Known rows, with every step that occurs:
N-D-T: [-59 -12 -26  17 -11   4  15 -19  -5 -37  -3  19  15  -6  70  12  23   6
   9   4 -34  39  15  13 -13  -3  20 -41  21  -5   2  27 -26  12]
S-T: [ 14  -1  30 -13 -12  11  28 -39  19 -10  -4  14   2  -9  14 -20 -25 -26
   3  26   3  15  -5   9  20 -15  13  -5 -20 -31   1 -33  -8  10]
W-N-S: [ 32 -47  -8   5 -38 -36 -15  19  -7   3 -10 -10  23 -16  19  -4 -45 -41
  36   5  17 -12  -7   8 -37  -8  -3   0   6 -15   4 -29  22 -16]
D-N-S-T-B: [ 16 -28   5 -21 -24 -44 -46  64  11 -55  23  10 -24   8  15  34 -14 -22
  -3  20  26 -14 -48  22 -25   9  26  68 -28 -79  17  -5 -24 -49]
D-N-S-T: [ 21 -41 -16  10  -7 -24 -15   6  44 -35  17  26  -3  23  15   8 -40 -49
  12  22   8 -33 -13  31 -35  -2  27  31 -14 -60 -19  -8  -1 -32]
W-T-D-N-V: [-60  40  -3  -6  55 -19 -67  27  14  28  37 -17 -16 -16 -11  -4 -16  64
   4 -12  10 -55  32  32 -44  22  -2  24 -11 -37 -41  25 -27  -4]
S-N: [ -2   5  40  27 -10  33  -8 -33  33  -6 -23   4 -10 -22 -11  11 -78  15
  21   0   8 -38   8 -14  14 -19 -22 -14 -14   6 -18 -33  -6  32]
B-N-W-T-C: [ 44  27   8 -53  25  29  54  11  -6  -8 -28 -14  -7  40 -26   6  61 -27
 -26 -23 -44  10  14 -55  48  25   1 -11   0  38  22  43  24  -2]
B-N-D: [-10   8 -20  50  17  30  46 -42   3 -17   1  -9   9 -17  28 -37  -9  13
   2 -14 -31   9   0 -35 -13   7 -19 -28  17  17  23  11  -5  22]
D-N-C: [  2 -10  -9  20  -2  19 -90  30   8 -14  -4  18  30  34  -2   3  17  10
 -39  52  12  -3  -7 -18 -18  12  29   5  12   0 -36   6 -19  23]
T-S-N: [  1   7  25  31 -18   8 -46  20  12   0 -13  -3 -12 -35   4  30 -36   3
 -29  -7  14 -36 -28 -21   7  -5 -38   1 -17  14   8 -66  10  18]
D-T: [-22 -16   1 -23 -26  25  -6 -35 -21 -10   4  22  15 -13  22  26  21 -13
  27  27 -14  27  21 -10   1  -8  25  -7 -23  -1 -27  12 -10  12]
W-T-D-N-C: [-43  19   3 -18  52 -17 -81  32  21  27  16  -7  18  44  20 -27  24  61
 -26  27 -11  23  33  49 -62  22  24  -1  -3 -10 -19  25   2   1]
B-N-C: [ 37  -2  -2  10 -10  48   2 -47 -11   1  -7   3  32  17 -15 -28  27   0
 -33  43  -4  19 -18 -47   9   5  13 -26  -5  35  -4   1   4  29]
N-S: [ 31 -26 -10  11 -24 -28 -36  14  11 -35 -11  14  28 -30  12  29 -25 -40
  -3  17   9   8 -11 -15 -26 -16   4 -29 -30  -8  -9 -20  -3  -3]
D-T-C-N-V: [-41   7 -13  -6  -1  34  27  28 -40   9  13  26 -30 -31 -50  43  10  -6
 -28  34 -19 -26  -6  -9 -14 -22  22 -29  21  23 -25  45 -39   8]
S-N-D: [-41   7   9  68  13  19  11 -16  43 -30 -30  -4 -12 -19  31  -6 -78  28
   0 -26 -10 -24  -2   7  10 -18 -32 -42  24   8  16 -16 -27  31]
D-N-V: [-13  15 -14  35   8  17 -83  18   9 -17  16   9  -4 -28 -36  28 -18  11
  -7  13  28 -76  -6 -41  -8   8   2  32   4 -27 -53   4 -42  13]
S-N-D-T-C: [-78   1  -8  27   6  36  49 -12   7 -54 -40  18 -16   9  60  24 -23  10
  -8   3 -43  -7  13  11 -14 -17  20 -62  29  32  38  42 -45  13]
C-T: [ -1   8   0   9   0  -5   1 -58   3  -5   1  10  -2 -20 -27   7   5  -2
  18  -8  27  12  26 -14   9 -34   3   1 -36  25 -13   0  -7   0]
W-T: [  2  16  22 -37  13 -33 -43  -8  22   0  -7  -7   5 -18  -5   0 -14  10
  16  -7   0  29  29   7  -9   8  -5  -5 -28  -8   5  -8   9  -7]
N-S-T-C: [ 30 -23   4 -22 -25 -10  37  12   2 -55 -30  24   9   4  32  10 -18 -74
 -33  47 -14  12 -33   9 -19 -28  29 -50 -28 -15  40  -5 -19 -19]
T-W-N-S: [ 61 -34 -26   9 -34 -20  29  42 -28  11 -13 -22  52  11  19 -11 -31 -51
  47 -31  21  -9   5  22   3  17 -21   1  50   1  18   4  39 -27]
B-N-V: [ 25  20 -12  18  -5  45  10 -51 -14   1  17  -6  -5 -44 -48  -9  -9   2
  -4   4  17 -54 -16 -62   9  -2 -17   3 -10  10 -25  -3 -21  19]
W-T-D-N: [-58  26  18 -14  54 -21 -54  16  20  30  31 -14  -1   8  17 -11 -11  65
  17  -8 -24  -7  54  41 -67  25  -3  28 -25 -26 -25  15  14  -4]
W-N-V: [  6  -1  -3   9 -21   4 -26  -3 -21  21 -15 -22   4 -43 -22 -14 -34  -2
  27   5  39 -54 -16 -16  10  -2 -20  12  20 -15 -19 -24 -21  13]
S-N-C-T-B: [ -7  10  21  -4 -15   2 -28 -13   8 -20 -23   0 -33  13 -48  25  -9  45
 -20   4  62   5 -26   6  43 -32   8  11 -23  23  26   1 -41  -7]
C-N-W-T: [ 30   8  17 -27  39 -32  16  42  31  37  13  -3 -29  24 -65  14  -1 -14
 -13 -46 -29  20  20  28  55   6 -14   3  32  -2 -35   6  41   5]
W-N: [  6 -15  18  -3 -28  -2 -12  -7 -16  25 -18 -19  15 -19   9 -25 -30  -5
  43   5   9  -7   9  -4  -8  -4 -19  13  15  -8  -5 -34  16  14]
B-N-D-T: [-41 -11 -40  18   5  37  66 -60 -10 -16  17   8   6   2  45 -16  28   9
  31  -9 -43  21  24 -12 -17   7  14 -19  16  14   8  42  -4   5]
B-N-W-T-V: [ 19  23   8 -23  22 -11  34 -14   6  23 -10 -25 -39   9 -10   0  53  18
  12 -48 -39 -14  -9 -43  78  10   7   9 -27  19   6   6  44  10]
W-T-S-N-D: [-37  25  -7  26  33 -46 -41  33  49 -11 -14 -21 -26 -14  32   0 -40  29
 -25 -53  -7 -11  -5  44 -16  12 -50 -22  20   0  48 -29  14 -18]

Rows:
[ -6  20  25 -14  10 -36 -64  18  34   8  -9 -19 -31 -21  -6  20 -40  16
  -9 -31  18 -25  -3  20  -3  10 -41   5 -21   0  18 -46  32 -17] : W-T-S-N
[ 48  17   5 -26 -10  13  55 -23 -22  -9   8  -7 -36  22 -60  33  83  -3
   4 -47  17   5 -14 -68  89  -4   5  63 -19  20  11  23   0 -10] : C-T-B-N-W
[  9  34  28 -66   7 -15 -21   7 -20   1  21 -32 -24 -18 -26  -2  17  45
  26 -19  10  28  -6 -18  -3  30 -17  47 -45 -13  44   6  13 -29] : W-T-B-N
[-51  -7 -42  19 -12 -14 -28  32 -19 -35   3  17  11 -19  83  29  70 -11
 -35  -1 -32  37 -14   4 -22  17   7 -25  22  -1  23  -4  -7  -4] : N-D-T-S
[ 43  -6  12 -15 -24  17  91 -14 -15  38  -8 -21  24  29  16 -60 -31 -27
  55 -22  19  -2  11  43  48  22 -19  29  56 -13  23  -4  29 -18] : S-T-W-N
[-48  14  21  29  21  18 -42  12   2  19  24   0  12  -8  32  -9  -4  44
   1  15 -24 -15  29 -10 -53   8  -3  19 -20 -10 -40  -3  -9  30] : T-D-N
[ 53  14  22 -27 -24  31  20  28 -34 -17   1 -12 -11   8 -30  25  67  -9
 -23 -22 -13   8 -34 -81  87  26 -11  39  -5   0   7   1  -2  18] : T-B-N-W
[  0 -10   4 -35 -34 -30 -29   9 -46  13 -18 -17  -4  24 -27  -8  42  29
   3  14  56  34 -26  13  14 -15  12  38   7   7  43   1 -16 -29] : W-N-C-T-B
[ 23   9  -1 -24  29 -19 -58  49  44 -10   5  -4  -8  48 -23  25  29 -10
   1 -39 -13 -13  31  -7  35  36  13  43  18 -23 -48  25  17  -6] : D-N-W-T
[ 11 -21 -21  -5 -13 -14  -3 -42 -13  32 -21  -6  14  34 -27 -36  20   3
  16  15  47  19   9  19   2 -29  14   1  22  29   7   4   7  -7] : W-N-C-T
[ -7  17  25 -24  57 -20  46  47  21  70  30  -7 -25  22 -43  -7   9  25
 -16 -46 -54  25  38  52  31   1 -17 -11  24   2 -31   8  40  18] : C-N-W-T-D
[ 26   4 -16   6  -8   5  66 -36 -25  38  -9 -22  24  21 -26 -25  -4  -7
  74 -53  38  -4  44  20  33  -4 -24  33  46  40  15  22  35 -28] : C-T-W-N
[  2  -8 -38 -18 -29  32  45  -3 -53  27   9 -16  29   3  -7  -2  13 -10
  64 -22  30 -35  19  20  42  28  -2  22  78   2 -14  43  -5 -23] : D-T-W-N-V
[-23   5  40   8 -16  -8  28 -35  -3   2 -24   2 -32 -31  39 -15 -12   5
   6  24 -15 -10 -34  -8  37 -23  20 -14 -50 -23  16 -45  -5  16] : S-T-V
[-13  12  31   8  10  25  20  40 -17  14 -15  14  -8 -24 -34   4 -20  -7
 -40  24 -33  11  -5 -26 -27 -19 -17 -36   5  32   2   2  -1  24] : T-C-N
[-62 -32 -31   6 -18 -10  33 -13 -17   4  -2  -6   9   2  73 -24   2   4
  52 -10 -23  22  20  39 -24   3  12  -6  58 -13  14  21  -5  -4] : W-N-D-T
[-33   3   3  28  21  19 -59  27  -7  20  13  12  30  33  30 -21  27  46
 -55  53 -17   5   7   7 -47   9  27 -13   3   1 -36   8 -18  34] : T-D-N-C
[-45  17   7  21  31  17   3  -7  14  16  36   8 -21  -8   1 -23 -22  30
 -11  18   9 -64   1  33 -22   4  15  26  -2 -55 -41  -5 -43  11] : S-T-D-N-V
[-28 -11 -13  -1   5  -9  25 -41 -22  63  -1 -15  17  30   4 -59  26  41
  11  17  19  30  25  44 -26 -35   8 -12  17  34   5   5   5   5] : W-N-C-T-D
[  9  -2 -14   6   1  -6 -14 -47   0  -7 -17  19  20  19 -31  -2  42  -1
 -22  28  35  34   4  -2   9 -34  30 -28 -20  37  -1  13 -19   6] : N-C-T
[-38  29  33 -33  36 -28 -13  -5   8  33  12 -16  11 -20  20 -29  -5  43
   7  -5 -22  38  45  38 -33   6 -11 -27 -40  -1   8  -8  12   8] : W-T-D
[-13   9 -54  26   6  58 110 -43 -21 -12  16   0  36  28  44 -24  40   2
  39 -42 -42  28  33  -3  19  36  -1 -13  66  37  23  75  10  -6] : B-N-D-T-W
[ 62  -1   6   5 -12  50  51 -24  -5   1  -3   3   8  18 -27   2  45 -31
 -12 -18 -28  -6  -1 -74  70   7  -4   9   6  23 -24  -1  21  34] : B-N-W
[ 14  -6  11  29 -20  15 -73  25   8  -2 -26   5   0   6   1  20   3   3
 -79  32  22 -14 -49 -12   8  -4 -15 -32   8  32  11 -55   2  23] : T-S-N-C
[-29 -14   1   2 -29  14 -22  -8  -3  -5   5  17 -20 -11  22  47   0  -2
  -1   4   4 -22 -10   2  -3  -4  -3   9 -14   9 -11 -31  11   0] : D-T-S-N
[-35  -1  -6  64  29  -8  26  29  22  11   7   6 -12 -24  -1 -20 -45  19
 -22 -16 -35  22  -3  17 -19 -11 -31 -35  42   5   3  -2  -2  26] : C-N-D
[ 39 -36   0  -9 -21 -25  24 -12  27 -33  -3  22   5  -5  21   2 -38 -63
   4  24  10   6 -23  28  -7 -18  20 -21 -29 -41   9 -28  -3 -19] : N-S-T
[ 53 -22 -27  16  -4  -4  30  28  32 -30  14  15  26  43  17   4 -32 -61
  23 -13  18 -30  -1  41  -2  24  13  30  32 -35  -3  25  15 -45] : D-N-S-T-W
[ 17   1 -29   7 -11 -18 -59  -2 -16   0 -12  16  20   8 -18  16  88 -16
 -71  25  36  35 -29 -17   0 -15  12 -13 -13  41  19 -27   1  -8] : N-C-T-S
[ 23  11  42 -42 -23  29  53 -36 -12  -5  17  -4 -28 -12  -5 -20   4   2
   5  13   6  11 -40 -22  32   6  -4  53 -35 -35  36 -17  -8 -10] : S-T-B-N
[ 35 -40  -2   8  -4 -27  59  13  33  13  23  25 -25  -1 -31  -7 -69 -50
   0  11  -4   0 -21  58 -23 -30   6 -12  -3 -36  -8 -19  18 -16] : C-N-S-T
[  6  22   9 -38   4 -53 -84  42   0   2   2 -12   5 -26   9  14  32  -4
 -25 -10   3  26  -7   3 -25  23 -26   4 -32  -6  19 -38  34 -19] : W-T-S
[ 44 -14   2 -16 -34 -14 -14  22 -33 -31  11  -9   0 -28  -9  21   3 -14
   0   5   8   3 -46 -46 -15   9  -8  26 -45 -15  34  -5  -1 -23] : T-B-N-S
[ 27   5 -26   8   9  33  36 -94  -6   9   5  11   9  32 -54 -28  43  11
  -6  17  28  18   8 -28   8 -30  21  -3 -20  56   6  23   5  -1] : B-N-C-T
[ 12  -9  -5 -29  27 -54   5  80   9  -4  -6   4 -16  -4 -32  25 -36 -26
 -19  -1 -29  17   3  37 -60 -17  -1 -39  -7   8  27  29  23 -37] : W-T-C-N-S
